What can hang from each mark
fakur: fabuvak gesu talu
ruselar: bino
vidin: ruselar
dufig: baki
pobi: luzod
bino: gesu
gesu: fakur pobi vidin
talu: mibef
vora: gesu
luzod: baki pobi

Every row comes from one small tree of marks. The marks that hang from a mark follow it in brackets, in alphabetical order. Every link used is in the known rows. Which tree was each row made from?
Known rows
gesu[fakur pobi vidin]: [-1.16 -4.40 -0.66  0.09  1.15 -0.30 -2.97 -5.48  4.50 -0.05  2.46 -2.98
  6.11  3.01 -3.64 -2.49 -2.22 -3.84  1.21  1.11 -1.75 -1.59 -3.50 -1.74
 -2.44]
fakur[fabuvak]: [-0.69 -4.18 -0.99  1.87 -0.48  0.63 -0.83 -1.79  0.31 -0.08  3.11 -0.99
  4.04 -0.44 -2.43 -2.86  2.04 -1.71 -0.22  2.73 -0.93  0.64 -1.59 -1.28
 -1.66]
vidin[ruselar[bino[gesu[fakur[fabuvak] pobi]]]]: [ 0.40 -4.95 -2.12  0.56  0.57  2.60 -2.05 -3.76  0.54  1.90  3.07 -2.15
  7.90  0.77 -4.06 -1.28 -0.18 -2.48  4.31  3.58 -1.51  0.36 -2.87 -1.93
 -1.58]
bino[gesu]: [-0.40 -3.42  0.40  2.56 -1.39  2.92 -2.08 -1.43  0.07  0.33  2.05 -1.49
  5.52 -0.34 -2.83 -2.07  0.28 -1.29  2.40  2.30  0.45 -1.36 -2.22 -2.77
 -0.72]
gesu[fakur[fabuvak talu[mibef]] pobi[luzod] vidin]: [-2.32 -5.77 -0.89  0.33  1.91 -0.15  0.95 -5.47  5.57 -0.28  3.43 -2.32
  4.31  4.15 -2.53 -4.18 -0.77 -3.62 -1.69  2.85 -2.79  0.21 -3.56 -2.42
 -4.70]
dufig[baki]: [ 1.30 -2.11  0.64  1.85 -0.78  1.07 -3.59 -3.76  1.24 -0.50  1.45 -2.25
  3.72  0.23 -1.77 -2.97  1.30 -2.00  1.42  2.19 -1.50 -0.38 -0.07 -0.24
 -1.20]
ruselar[bino[gesu[fakur pobi[luzod[baki]] vidin]]]: [ 0.35 -5.26 -1.65  1.26  2.24  2.49 -1.99 -5.56  5.08  0.69  1.09 -3.04
  6.63  1.18 -3.06 -2.03  0.08 -3.02  3.57  4.13 -0.73  0.62 -3.60 -1.66
 -1.54]
vidin[ruselar]: [ 0.85 -3.58 -1.22  0.59 -0.43  1.07 -3.22 -2.28 -1.50 -0.09  2.68 -1.56
  6.39  0.26 -3.39 -2.50  0.79 -1.62  1.69  1.52 -1.08 -1.63 -2.17 -1.40
 -1.73]
fakur[fabuvak gesu]: [-1.56 -5.86 -0.42  2.65 -0.86  2.58  0.49 -2.79 -0.80  0.83  2.54 -1.31
  2.78 -0.63 -1.84 -2.89  2.24 -0.66  0.94  3.11 -0.30  0.39 -0.66 -2.11
 -3.17]
vora[gesu]: [-0.82 -4.04 -0.16  0.88 -0.58  3.28 -2.65 -2.79 -0.97 -2.41  0.98 -1.96
  4.94 -0.82 -2.07 -2.25  0.83 -1.33  1.98  1.20  0.72 -2.72 -2.34 -2.35
 -1.70]
gesu[fakur]: [-0.54 -2.90 -0.49  0.30 -1.48  1.18 -3.04 -2.74  1.01 -1.63  2.71 -2.28
  6.30 -0.19 -2.70 -3.01 -0.16 -2.32  0.79  2.48 -1.02 -0.54 -3.89 -2.74
 -1.74]
vora[gesu[fakur pobi[luzod[baki]] vidin[ruselar]]]: [-0.88 -6.44 -0.94 -0.15  3.07  0.51 -3.05 -7.61  3.04 -2.08  1.29 -3.90
  5.21  3.43 -4.21 -2.08 -0.67 -4.32  2.49  1.01 -1.16 -1.70 -3.23 -2.01
 -4.12]
gesu[fakur[fabuvak talu] pobi vidin]: [-2.30 -4.86 -0.70 -0.13  0.64 -0.07 -0.51 -5.37  5.38 -0.35  3.06 -2.43
  4.63  3.19 -3.67 -2.40 -2.38 -3.38 -0.27  1.77 -1.85 -1.09 -3.67 -1.71
 -3.82]
fakur[fabuvak gesu[vidin]]: [-2.24 -6.18 -0.84  2.17  0.60  2.49  0.97 -3.88  1.10  1.03  2.13 -1.61
  3.48  0.22 -2.28 -2.62  1.49 -1.71 -0.03  2.40 -0.21 -0.43 -0.40 -1.48
 -3.38]
vora[gesu[fakur vidin[ruselar]]]: [-1.61 -4.36 -1.10 -1.12  1.01  2.88 -2.94 -5.17  0.77 -2.39  1.45 -3.21
  7.76  0.92 -3.81 -1.49 -1.27 -3.68  1.68  0.67 -0.17 -2.92 -3.27 -2.53
 -2.94]
fakur[gesu]: [-0.55 -4.77  0.13  2.15 -1.55  3.33 -1.33 -2.65 -1.17 -0.14  1.56 -1.69
  3.53 -0.87 -1.50 -3.14  1.34 -0.02  1.79  2.31  0.22 -1.62 -1.35 -2.39
 -2.54]
bino[gesu[fakur[fabuvak talu[mibef]] pobi vidin]]: [-1.91 -4.62  0.56  1.51 -0.13  2.44  0.23 -3.89  4.21  1.35  3.09 -2.40
  5.75  3.16 -3.52 -2.17 -2.18 -3.36  1.21  2.21 -1.00 -0.72 -3.47 -3.12
 -2.90]
luzod[pobi]: [ 0.38 -1.84  0.44  1.68 -1.78 -0.19 -2.99 -3.17  0.77 -1.91  1.88 -2.06
  4.29  0.16 -2.21 -2.62  0.90 -0.58  2.64  0.52 -0.40 -1.72 -1.35 -1.57
 -0.58]
fakur[fabuvak gesu[vidin] talu[mibef]]: [-1.91 -5.38  0.35  1.54 -0.78  4.45  3.11 -2.85  1.56  0.79  2.25 -1.33
  3.37  0.85 -1.10 -3.58  1.08 -0.84 -1.33  2.46 -0.26 -1.26 -1.62 -2.20
 -4.44]
ruselar[bino[gesu[fakur[fabuvak talu[mibef]] vidin]]]: [-0.68 -3.64 -1.37  0.45  0.12  5.20  0.38 -2.81  3.36  0.81  2.00 -2.09
  8.30 -0.34 -2.13 -2.21 -0.15 -2.36  1.63  4.18 -0.27  0.00 -3.85 -2.37
 -1.36]
vora[gesu[fakur[fabuvak talu] pobi vidin]]: [-2.87 -5.46 -0.42 -0.44  0.88  2.18 -0.97 -5.71  3.30 -2.06  1.77 -2.79
  4.73  2.19 -3.30 -1.75 -2.05 -3.19  1.07  1.07 -0.46 -2.51 -3.38 -2.40
 -3.95]
bino[gesu[pobi vidin[ruselar]]]: [-0.49 -4.88 -0.23  1.85  1.08  1.68 -2.32 -3.99  1.91  2.04  2.32 -2.20
  6.39  2.81 -4.43 -1.16 -1.61 -2.91  3.33  0.97 -0.53 -2.24 -1.72 -1.91
 -1.66]

Write each row's tree
[-1.11 -6.05  0.89  2.48 -1.71  3.55  2.42 -2.96  0.61  1.56  2.80 -1.20
  1.69  1.76 -1.09 -3.65  0.98 -0.10  0.86  2.79 -1.02 -0.64 -1.74 -2.61
 -4.43] => fakur[fabuvak gesu[pobi] talu[mibef]]
[-0.77 -5.05 -2.14  0.88  1.89  3.04 -1.58 -4.75  4.04  0.73  1.55 -2.50
  7.39  0.81 -2.66 -2.29 -0.50 -2.49  3.12  4.17 -0.84 -0.03 -3.28 -2.24
 -1.38] => ruselar[bino[gesu[fakur pobi[luzod] vidin]]]
[-3.44 -6.41 -0.90 -0.26  1.98  1.50 -0.38 -6.29  3.77 -2.62  1.81 -2.72
  3.92  2.51 -2.93 -2.60 -1.18 -3.12  0.19  1.94 -0.86 -1.81 -3.17 -2.67
 -4.61] => vora[gesu[fakur[fabuvak talu] pobi[luzod] vidin]]
[-0.03 -5.66 -2.61  0.66  1.54  1.99 -1.57 -4.17  0.83  1.35  3.02 -2.14
  7.32  1.01 -3.71 -1.98  0.48 -2.48  3.61  4.32 -1.76  1.09 -2.73 -2.14
 -2.28] => vidin[ruselar[bino[gesu[fakur[fabuvak] pobi[luzod]]]]]
[ 1.16 -3.87 -1.97  0.72  0.10  3.77 -2.51 -2.42 -0.77  1.07  2.08 -1.76
  8.25 -0.72 -3.30 -1.51  0.61 -1.44  4.01  3.11 -0.36 -0.91 -2.47 -1.68
 -0.77] => vidin[ruselar[bino[gesu]]]
[ 0.14 -4.34 -1.45 -1.39  1.16  2.44 -1.41 -5.39  4.26  0.66  2.60 -2.98
  8.39  3.39 -3.31 -2.58 -2.48 -3.38  1.89  1.95 -2.27 -1.97 -4.65 -1.75
 -3.17] => gesu[fakur[talu[mibef]] pobi vidin[ruselar[bino]]]
[ 0.07 -3.38 -1.50  0.81 -0.71  4.54 -2.09 -2.54  1.48  0.16  1.73 -2.19
  8.10 -1.52 -2.34 -1.94  0.10 -1.58  3.54  4.41  0.08  0.07 -3.72 -2.59
 -0.32] => ruselar[bino[gesu[fakur]]]
[-1.96 -5.15 -0.27  0.73  0.54  1.73 -0.65 -4.76  3.46  1.16  3.22 -2.59
  6.32  3.28 -4.95 -1.16 -2.83 -3.46  2.07  1.88 -0.96 -1.19 -3.19 -2.71
 -3.29] => bino[gesu[fakur[fabuvak talu] pobi vidin[ruselar]]]
[-1.00 -4.59 -3.01 -1.20  1.96  1.65 -1.26 -4.82  2.94  0.32  3.05 -2.66
  8.93  0.83 -4.08 -1.79 -0.35 -4.22  0.54  2.95 -1.76  0.36 -3.34 -1.16
 -2.42] => gesu[fakur[fabuvak] vidin[ruselar[bino]]]
[-0.21 -3.18 -1.12  0.22 -0.26  5.50 -0.53 -2.78  3.28  0.36  1.48 -2.22
  8.79 -0.45 -1.94 -2.38 -0.58 -2.06  2.03  3.80  0.06 -0.97 -4.17 -2.50
 -1.05] => ruselar[bino[gesu[fakur[talu[mibef]] vidin]]]
[-1.36 -6.56 -2.11  1.19  1.54  3.34  0.79 -4.37  0.57  1.81  2.18 -1.83
  5.44  0.04 -2.77 -2.06  1.49 -1.89  1.36  2.99 -0.63 -0.18 -0.64 -1.02
 -3.30] => fakur[fabuvak gesu[vidin[ruselar[bino]]]]
[-0.30 -5.71  0.11  2.97  2.14  0.56 -1.80 -4.93  4.22  0.87  1.41 -2.46
  3.79  3.02 -3.64 -2.29  0.09 -2.91  2.25  1.94 -0.51 -0.81 -2.01 -1.72
 -2.17] => bino[gesu[pobi[luzod[baki]] vidin]]
[-0.32 -5.24 -2.05  1.66  2.11  3.15 -1.37 -4.07  3.43  1.17  1.16 -1.88
  6.59  0.45 -2.29 -2.30  0.31 -1.77  3.15  3.85 -0.51 -0.62 -2.21 -1.48
 -0.97] => ruselar[bino[gesu[pobi[luzod] vidin]]]
[ 0.08 -3.82 -1.75  1.17  0.72  4.55 -1.54 -2.71  2.38  0.82  0.97 -1.78
  7.88 -1.16 -2.29 -1.75  0.35 -1.67  2.83  3.53  0.42 -1.11 -2.56 -1.39
 -0.14] => ruselar[bino[gesu[vidin]]]
[ 0.12 -4.47 -1.60  1.51  1.15  3.72 -1.79 -3.65  3.11  1.66  1.17 -2.00
  7.15  0.20 -2.56 -1.60 -0.31 -1.88  3.78  3.23 -0.09 -1.22 -2.42 -1.30
 -0.33] => ruselar[bino[gesu[pobi vidin]]]
[-1.26 -3.37  0.45 -0.34 -1.72  4.40 -1.57 -3.02  0.15 -3.25  1.53 -2.57
  5.87 -0.08 -1.77 -2.77 -0.52 -1.86  1.10  1.62  0.18 -2.62 -4.32 -3.69
 -2.89] => vora[gesu[fakur[talu[mibef]]]]
[ 0.45 -5.38 -0.45  1.46  1.03 -1.72 -3.17 -5.89  3.84 -1.21  2.42 -3.13
  3.30  2.95 -3.16 -3.67  0.56 -3.08  1.88  2.98 -2.30  0.94 -3.88 -2.18
 -3.29] => gesu[fakur pobi[luzod[baki]]]
[ 0.55 -5.23 -2.33  0.16  2.57  0.95 -2.73 -5.16  2.87  1.61  1.88 -2.18
  7.18  2.33 -3.65 -1.77 -0.81 -2.92  2.91  1.45 -1.66 -2.12 -2.05 -0.04
 -1.66] => gesu[pobi vidin[ruselar[bino]]]
[-1.66 -5.36 -0.64  1.26  1.15  1.03 -1.49 -4.93  2.95  2.03  3.42 -2.72
  6.90  3.32 -5.16 -1.06 -2.12 -4.26  2.68  1.80 -1.40 -0.38 -2.55 -2.54
 -2.61] => bino[gesu[fakur[fabuvak] pobi vidin[ruselar]]]
[-1.39 -8.21 -0.68  3.09  2.53  0.13  0.79 -6.31  3.32  1.34  1.94 -2.32
  1.04  2.70 -2.66 -3.06  2.07 -2.35  0.80  2.80 -1.23  0.80 -0.41 -1.04
 -4.66] => fakur[fabuvak gesu[pobi[luzod[baki]] vidin]]
[ 0.57 -3.88 -1.64  0.11 -0.58  4.43 -0.57 -2.33  0.16  1.13  2.99 -1.92
  8.52  0.12 -3.07 -2.01  0.27 -2.02  2.72  3.80 -1.06  0.12 -3.55 -2.49
 -1.98] => vidin[ruselar[bino[gesu[fakur[fabuvak talu[mibef]]]]]]
[-2.62 -6.92 -1.69 -0.28  3.22  0.72 -1.55 -6.83  2.33 -1.35  2.33 -3.11
  5.49  3.14 -4.00 -2.07 -0.75 -4.25  1.44  1.60 -1.54 -1.02 -2.42 -2.38
 -4.37] => vora[gesu[fakur[fabuvak] pobi[luzod] vidin[ruselar]]]
[-1.65 -5.03  0.33  0.48 -0.78  2.88 -0.72 -4.19  1.31 -1.59  2.43 -2.55
  4.40  1.85 -2.39 -2.53 -0.79 -2.47  1.73  1.89 -0.88 -1.43 -3.76 -3.32
 -3.62] => vora[gesu[fakur[fabuvak talu[mibef]] pobi]]
[-0.56 -4.66  0.41  0.58 -1.03  5.11  0.99 -3.13  0.27  0.30  1.63 -1.88
  5.20  1.26 -1.62 -3.40 -0.07 -0.64  0.19  1.38 -0.14 -3.41 -2.12 -2.42
 -4.25] => fakur[gesu[vidin[ruselar]] talu[mibef]]
[-1.35 -4.81 -0.09 -1.00  0.71  3.09 -1.87 -5.59  2.02 -1.52  1.82 -3.20
  6.74  3.05 -3.49 -1.95 -2.33 -3.42  2.04  0.28 -0.74 -3.66 -3.87 -2.75
 -3.92] => vora[gesu[fakur[talu[mibef]] pobi vidin[ruselar]]]
[-1.50 -5.68 -0.08  1.07 -0.37  4.36  2.77 -3.18  0.68  1.22  2.61 -1.50
  4.32  1.46 -1.92 -3.21  0.76 -1.23 -0.75  2.09 -0.68 -1.49 -1.47 -2.08
 -4.85] => fakur[fabuvak gesu[vidin[ruselar]] talu[mibef]]
[-1.06 -4.68 -1.65  0.58  0.68  3.74 -0.48 -4.18  4.30  1.02  1.95 -2.24
  7.04  0.61 -2.96 -1.51 -1.28 -2.29  2.89  4.01 -0.53 -0.32 -3.56 -1.97
 -1.70] => ruselar[bino[gesu[fakur[fabuvak talu] pobi vidin]]]
[ 0.31 -7.55 -1.50  1.66  2.86  1.78 -1.21 -6.78  2.53  1.20  0.97 -2.87
  3.89  2.34 -2.81 -2.75  1.23 -1.88  3.18  2.68 -1.07 -0.87 -1.25 -0.95
 -3.93] => fakur[gesu[pobi[luzod[baki]] vidin[ruselar[bino]]]]
[-1.71 -6.96  0.36  2.70 -0.57  2.79  2.89 -3.55  1.00  0.97  2.83 -1.17
  0.90  2.15 -0.61 -4.53  1.78  0.00  0.01  3.64 -1.48  0.05 -1.45 -2.93
 -5.17] => fakur[fabuvak gesu[pobi[luzod]] talu[mibef]]
